Every row comes from one small tree of marks. Brackets hold a mark, then the marks that hang from it, in alphabetical order. Every link used is in the known rows. Which tree was each row made from?
Known rows:
[R [Q D] S Z]: -1.951 -2.408 -0.289 -3.386 -0.618 1.515 -3.706 -0.370 0.858 1.546
 -2.331 2.758 0.098 1.705 3.234 0.123 2.583 -1.755 -0.836 2.124 -0.195
 0.426 -1.854 -2.624 2.179
[X [Q B D]]: 1.584 2.027 -1.171 -0.911 0.027 0.618 -1.016 -2.276 -3.213 -0.459 -0.266
 -1.141 1.306 0.996 4.858 0.922 -3.653 -3.064 -0.626 -0.919 0.809 2.889
 -1.405 -0.194 2.839
[Z X]: 0.919 0.112 0.491 -0.079 -0.257 -0.433 0.099 -0.331 1.500 0.722 -0.183
 1.333 -0.316 0.661 0.210 0.555 -1.022 -1.847 0.467 -0.490 -1.537 0.201
 -1.366 0.107 -0.896
[B Q]: 1.436 -0.478 -0.054 -1.172 0.225 -1.165 -2.844 -0.849 -1.808 -0.242
 -0.041 0.286 -1.298 0.024 1.679 0.589 -1.274 -0.454 0.693 0.065 -0.677
 -0.064 0.416 1.280 0.321
[M Q]: -0.619 -1.471 -0.731 0.323 -0.367 -0.203 -1.249 -0.098 1.761 1.101 0.012
 -0.400 -0.256 0.311 -2.153 0.145 -1.726 1.015 1.592 0.169 0.555 0.612
 -0.094 0.256 -1.675
[Z R]: -1.681 -0.291 0.182 -1.602 -0.915 -1.080 0.901 -0.850 1.295 0.360 -0.319
 1.241 0.237 0.591 0.523 0.450 -0.633 -0.366 0.144 -0.753 0.115 1.140
 -0.504 0.751 0.655
[X [Q D]]: 0.589 0.242 -0.639 -0.082 0.402 0.691 -0.868 -1.281 -1.588 -0.169 -0.057
 -0.074 1.133 1.330 2.215 0.937 -2.597 -3.189 -0.688 -0.851 0.952 1.942
 -1.246 0.144 1.088
[S Y]: 0.538 1.069 0.238 -0.787 0.475 0.674 -0.805 0.219 0.219 0.555 0.337
 1.212 -1.326 -0.297 -1.559 0.979 -0.094 0.396 0.817 -1.005 0.666 -1.675
 0.706 -0.675 0.844
[V [S Y]]: 0.026 0.381 -1.543 -0.728 0.466 0.646 -0.644 -0.839 0.267 0.950 -0.686
 0.496 -0.924 0.240 2.223 1.615 0.968 2.012 0.730 -0.126 -0.592 -1.519
 1.347 -1.078 -0.190
[Z [R Q S] V]: -3.660 -2.091 2.717 -3.326 -2.010 -1.806 -1.800 -2.096 3.126 0.058
 -2.776 4.497 -0.122 1.218 2.145 1.406 2.133 -0.630 -1.157 0.692 0.617
 0.094 -3.407 -0.107 0.553
[D Q]: 0.070 0.905 0.354 -1.226 -0.953 -1.128 -0.837 -0.020 0.648 1.254 -0.476
 1.816 -0.063 0.280 -1.482 -0.680 -0.119 -0.156 0.490 -0.341 -0.272
 0.895 1.211 0.277 -0.380
[S [R Z] Y]: 0.894 0.568 -1.153 -0.667 -0.015 1.217 -1.776 1.623 -0.925 2.456 0.811
 1.147 -1.549 -0.874 0.514 1.446 1.583 0.198 0.954 -0.451 -0.547 -0.968
 0.670 -3.503 1.997
[Z R X]: -0.822 -0.046 0.757 -1.724 -1.115 -1.630 0.999 -1.165 2.640 1.072 -0.561
 2.538 -0.050 1.327 0.351 0.955 -1.487 -2.146 0.591 -1.167 -1.220 1.273
 -1.916 0.928 -0.223
[S R Y]: 1.603 1.296 -0.263 -0.297 0.655 1.012 -1.906 0.632 -0.049 1.426 0.985
 0.353 -1.155 -1.588 -1.962 1.363 0.840 1.020 0.458 -0.914 -0.893 -1.415
 0.695 -2.038 0.633
[M [Q B D]]: 0.728 0.779 -2.578 -0.962 -0.412 0.392 -1.143 -1.825 -1.152 0.692 -0.159
 -1.589 0.397 0.295 1.387 0.247 -3.366 -0.187 1.667 0.230 -0.353 2.349
 -0.506 0.012 1.331
[V S]: -0.469 -0.390 -1.743 -0.058 0.015 0.093 -0.134 -1.127 0.246 0.463 -0.973
 -0.683 0.354 0.602 3.598 0.668 1.023 1.846 -0.057 0.784 -1.110 0.024
 0.658 -0.297 -0.922
[V [S [R [Q D] Z] Y]]: 0.465 0.245 -2.637 -1.736 0.371 1.914 -2.360 -0.418 -0.900 2.686 -1.425
 1.491 -0.534 0.303 2.928 2.077 3.173 1.129 0.694 0.675 -1.718 -0.787
 0.016 -4.016 2.074
[R Z]: -0.813 -0.640 -0.931 -0.499 -0.689 0.233 0.068 1.089 -0.920 1.021 -0.232
 0.939 -0.324 0.752 2.515 0.088 0.878 -0.587 0.526 0.593 0.282 0.572
 0.056 -1.488 1.551
[S [R Z] V Y]: 1.037 1.274 -0.908 -1.726 0.315 2.569 -3.564 1.312 -0.752 3.171 -0.003
 2.235 -2.293 -1.623 -0.538 1.929 3.947 -0.097 -0.048 -0.228 -0.018
 -1.808 1.031 -4.199 1.062
[R [Q B D] S [Z X]]: -0.140 -0.639 -0.454 -4.228 -1.125 0.899 -3.648 -1.742 0.593 1.956
 -2.665 2.822 -0.048 2.085 5.866 0.560 0.957 -3.213 -0.505 1.757 -1.548
 1.647 -3.206 -2.635 3.093
[Z [R [Q B] [S Y]] X]: -0.953 0.315 1.927 -5.299 -1.328 -0.783 -2.653 -2.406 4.212 1.819 -2.123
 4.483 -1.282 1.406 1.327 1.483 -0.121 -1.394 -0.232 -0.688 -0.519 0.136
 -3.141 -0.660 1.145
[S R V Y]: 1.506 1.935 -0.143 -1.359 0.914 2.413 -3.478 0.228 0.096 2.216 0.242
 1.406 -2.084 -2.398 -3.173 1.803 3.450 0.394 -0.712 -0.810 -0.228
 -2.371 0.754 -2.875 -0.179
[V [S [R Z] Y]]: 0.430 0.246 -2.845 -0.727 0.076 1.222 -1.723 0.268 -0.599 2.673 -0.371
 0.405 -1.082 -0.319 3.963 1.984 2.317 2.032 0.958 0.379 -1.616 -0.884
 1.253 -3.332 0.778
[Z [R [Q B] S] X]: -1.501 -0.623 1.747 -4.774 -1.717 -1.215 -2.198 -2.657 4.053 1.457
 -2.391 3.283 -0.061 1.642 2.413 0.700 -0.428 -1.815 -0.864 0.103 -0.960
 1.424 -3.687 -0.047 0.338
[Q B D]: 1.611 2.438 -1.838 -1.171 0.052 0.654 -0.158 -1.911 -3.170 -0.368 -0.292
 -1.469 0.834 0.093 3.643 0.095 -1.641 -1.306 0.103 0.006 -0.859 1.831
 -0.668 -0.532 3.588

Write each row's tree:
0.736 1.030 -0.084 -2.052 -1.560 -0.659 -0.342 -1.498 -2.225 0.778
 -2.541 3.566 -0.097 1.802 5.739 1.488 0.539 -3.812 0.840 0.616 -1.328
 1.409 -3.777 -2.522 3.902 -> [R [Q B D] [Z V X]]
-1.940 -1.784 0.558 -2.479 -1.170 0.102 -3.484 0.250 0.635 1.320 -1.397
 3.718 -1.863 0.710 5.111 1.985 2.135 -0.798 0.286 0.951 0.600 -1.364
 -0.428 -2.721 2.039 -> [R [S Y] [Z V]]
-2.807 -3.042 1.690 -2.616 -1.718 -0.380 -3.378 -0.142 1.445 0.846
 -2.919 4.258 -0.723 1.431 4.270 0.860 3.701 -0.853 -0.908 2.134 0.496
 -0.503 -2.537 -2.575 1.226 -> [R Q S [Z V]]
-0.554 -0.658 0.371 -1.630 -1.290 -0.609 -0.790 -0.350 0.739 1.751
 -2.936 5.193 -1.703 2.024 4.490 2.684 2.691 -0.873 1.381 0.413 -0.891
 -1.403 -2.472 -2.885 0.804 -> [R Q [Z [V [S Y]] X]]
2.468 3.629 -0.525 -3.055 0.948 2.931 -3.994 -1.447 -1.485 2.023 -0.996
 1.612 -1.396 -1.879 -1.896 1.726 3.373 -0.324 -0.867 -0.562 -0.735
 -1.383 -0.888 -3.843 2.497 -> [S [R [Q B D]] V Y]
1.969 1.275 0.241 -0.611 -0.593 -0.692 -0.697 -1.592 -0.066 0.402 -0.433
 0.474 0.337 1.336 3.580 1.097 -3.759 -3.312 -0.321 -1.321 -0.039 2.227
 -2.187 0.161 0.065 -> [Z [X [Q B]]]
-0.724 -0.937 0.776 -3.501 0.526 1.817 -4.407 -1.307 2.154 0.999 -1.818
 2.992 -0.809 0.588 -0.718 0.945 1.919 -0.758 -0.534 0.650 0.038 -1.504
 -1.476 -1.789 1.561 -> [R [Q D] [S Y]]
1.075 0.809 -2.102 -0.298 0.661 1.023 -1.845 -0.580 0.257 1.778 -0.160
 -0.354 -0.719 -0.892 1.892 1.910 1.753 2.611 0.358 -0.197 -1.797 -1.354
 1.164 -2.095 -0.252 -> [V [S R Y]]
-1.511 -2.306 1.399 -4.236 -0.999 1.482 -5.019 -0.171 3.559 2.878 -3.159
 5.093 -1.437 1.240 1.609 0.801 4.637 -2.347 -1.702 1.943 -0.355 -0.788
 -2.527 -2.933 -0.700 -> [R Q [S V] [Z X]]
-1.522 -0.990 0.155 -5.004 0.084 3.091 -5.780 -0.503 1.017 2.741 -2.751
 4.870 -1.880 0.611 0.902 1.521 4.968 -1.809 -1.187 1.394 0.920 -1.676
 -1.140 -4.092 2.364 -> [R [Q D] [S V Y] Z]
-1.482 -2.022 2.309 -3.350 -1.356 -0.127 -3.926 -0.182 2.981 2.031
 -2.864 6.515 -2.335 1.724 3.086 2.315 2.680 -2.088 0.224 0.951 -0.178
 -1.879 -3.118 -3.003 0.912 -> [R Q [S Y] [Z V X]]
-2.561 -0.498 -0.446 -1.219 -1.640 -2.196 1.091 -2.321 0.251 0.074
 -2.055 2.025 0.372 1.112 5.344 2.166 0.876 0.747 0.499 0.019 -0.688
 0.735 -1.088 0.417 0.484 -> [Z R [V S]]
-2.825 -0.950 1.910 -4.087 -1.150 -0.679 -2.860 -2.522 2.167 0.443
 -2.649 5.272 -0.672 1.208 1.686 2.390 1.574 -1.629 -0.317 -0.079 0.462
 -0.579 -3.073 -0.891 2.770 -> [Z [R [Q D] [S Y]] V]
-0.844 -0.344 0.799 -3.190 0.462 2.131 -5.208 -0.608 2.441 1.615 -1.170
 2.639 -2.063 -0.819 -0.613 1.323 3.128 0.107 -1.415 0.508 0.908 -2.362
 0.346 -1.708 -0.654 -> [R [S V Y]]
-0.169 -0.865 0.711 0.033 -1.569 -1.266 -0.491 -0.140 -0.612 0.862
 -1.148 3.553 -0.363 2.249 5.595 2.185 -1.415 -4.241 0.461 -0.486 0.239
 1.379 -2.488 -1.302 0.617 -> [R [Z V [X Q]]]
-2.503 -0.819 0.890 -3.642 -0.690 -0.230 -2.285 -1.213 3.283 1.235
 -0.669 2.644 -1.038 0.574 0.824 1.240 0.212 -0.073 -0.234 -0.493 0.557
 -0.292 -0.521 -0.063 0.835 -> [Z [R [S Y]]]
-0.701 -1.837 0.583 -2.807 -0.666 0.755 -4.370 0.123 2.537 2.539 -0.913
 3.915 -1.538 2.247 4.458 2.052 -0.910 -3.457 -0.154 -0.336 0.641 0.038
 -1.372 -2.070 0.286 -> [R [S Y] [Z [X Q]]]
-0.706 -1.847 0.121 -3.009 -0.663 0.753 -3.600 0.499 2.759 2.686 -0.898
 3.678 -1.951 1.354 3.100 1.454 0.855 -2.036 0.519 0.489 -0.658 -0.941
 -0.820 -2.314 0.851 -> [R [S Y] [Z X]]
-0.487 0.538 -0.654 -2.249 -1.408 -0.294 -0.669 -1.145 -2.196 0.982
 -2.911 2.994 -1.344 1.156 6.502 2.053 2.502 1.256 0.858 0.722 0.180
 -0.519 -1.361 -3.352 3.044 -> [R [Q B] [Z [V [S Y]]]]
0.238 -0.913 -0.041 -0.505 -0.881 -0.168 -0.658 0.417 0.068 1.570 -0.508
 2.201 -0.181 2.315 3.835 1.131 -1.733 -3.824 0.325 -0.540 0.280 1.728
 -1.562 -1.138 0.206 -> [R [Z [X Q]]]
-0.332 -0.612 0.301 -0.285 -1.551 -1.244 0.142 0.393 -0.514 0.877 -1.128
 3.224 -0.786 1.486 4.662 1.402 0.465 -2.764 0.944 0.226 -1.079 0.447
 -2.065 -1.395 0.821 -> [R [Z V X]]
1.519 0.898 0.393 -1.268 -1.635 -0.856 -1.185 -0.392 -1.071 1.684 -1.571
 2.539 -0.539 0.165 4.276 1.477 1.721 -1.423 0.156 0.486 -2.193 0.915
 -3.314 -3.230 1.970 -> [S [R [Q B] [Z V X]]]
-1.507 -0.618 0.457 -1.129 -1.905 -2.693 0.354 -3.130 1.638 0.641 -2.311
 3.483 0.582 2.875 6.934 3.283 -2.090 -2.504 0.243 -1.295 -0.811 2.012
 -3.269 0.800 -0.844 -> [Z R [V S] [X Q]]
1.389 0.466 -0.773 -1.110 -0.351 1.444 -2.594 0.708 0.230 3.158 -0.414
 1.980 -1.101 -0.712 1.328 1.283 3.421 -1.816 -0.516 0.402 -2.028 0.098
 -0.661 -3.616 -0.401 -> [S [R [Z X]] V]
-2.361 -1.959 2.315 -4.050 -1.393 -0.955 -2.299 -1.761 5.508 1.551
 -2.274 4.395 -0.169 1.840 0.244 0.768 0.600 -1.941 -0.830 0.182 -0.938
 0.554 -3.557 0.214 -0.888 -> [Z [R Q S] X]
0.149 1.675 0.565 -1.897 -1.851 -2.232 0.452 -3.755 -1.038 -0.192 -1.575
 2.903 0.937 2.299 6.746 2.838 -4.469 -5.332 0.245 -1.910 -0.498 3.521
 -4.331 0.705 2.506 -> [Z R V [X [Q B D]]]
0.113 -0.287 -0.594 0.450 -1.073 -0.279 -0.903 0.861 -1.671 1.251 -0.199
 1.075 -0.310 -0.409 3.827 1.326 1.981 -0.394 0.352 0.581 -1.439 0.481
 -0.865 -2.662 1.600 -> [S [R [Z V]]]
1.390 0.695 0.044 -0.301 -0.796 -0.130 -1.454 0.931 -0.277 2.337 0.070
 3.395 -1.911 -0.251 2.222 2.662 1.110 -1.576 1.360 -0.677 -1.805 -0.998
 -1.069 -3.461 1.599 -> [S [R [Z V X]] Y]
1.945 2.064 -2.448 -1.811 0.619 1.524 -2.274 -2.062 -1.452 1.622 -1.229
 0.004 -0.293 -0.580 2.979 1.839 1.632 1.806 0.271 0.138 -2.141 -0.478
 -0.386 -2.951 2.165 -> [V [S [R [Q B D]] Y]]
0.994 1.331 -0.800 -2.785 0.562 3.238 -4.154 0.531 -0.909 3.189 -1.212
 3.441 -1.806 -1.062 -1.661 2.026 4.808 -1.236 -0.320 0.080 -0.289
 -1.648 -0.450 -5.022 2.560 -> [S [R [Q D] Z] V Y]
1.382 1.633 1.053 -2.059 0.875 2.431 -3.978 0.222 1.116 2.359 -0.847
 2.768 -1.992 -2.072 -4.835 1.612 4.663 0.710 -1.033 -0.550 0.269 -2.718
 -0.471 -3.494 -0.277 -> [S [R Q] V Y]
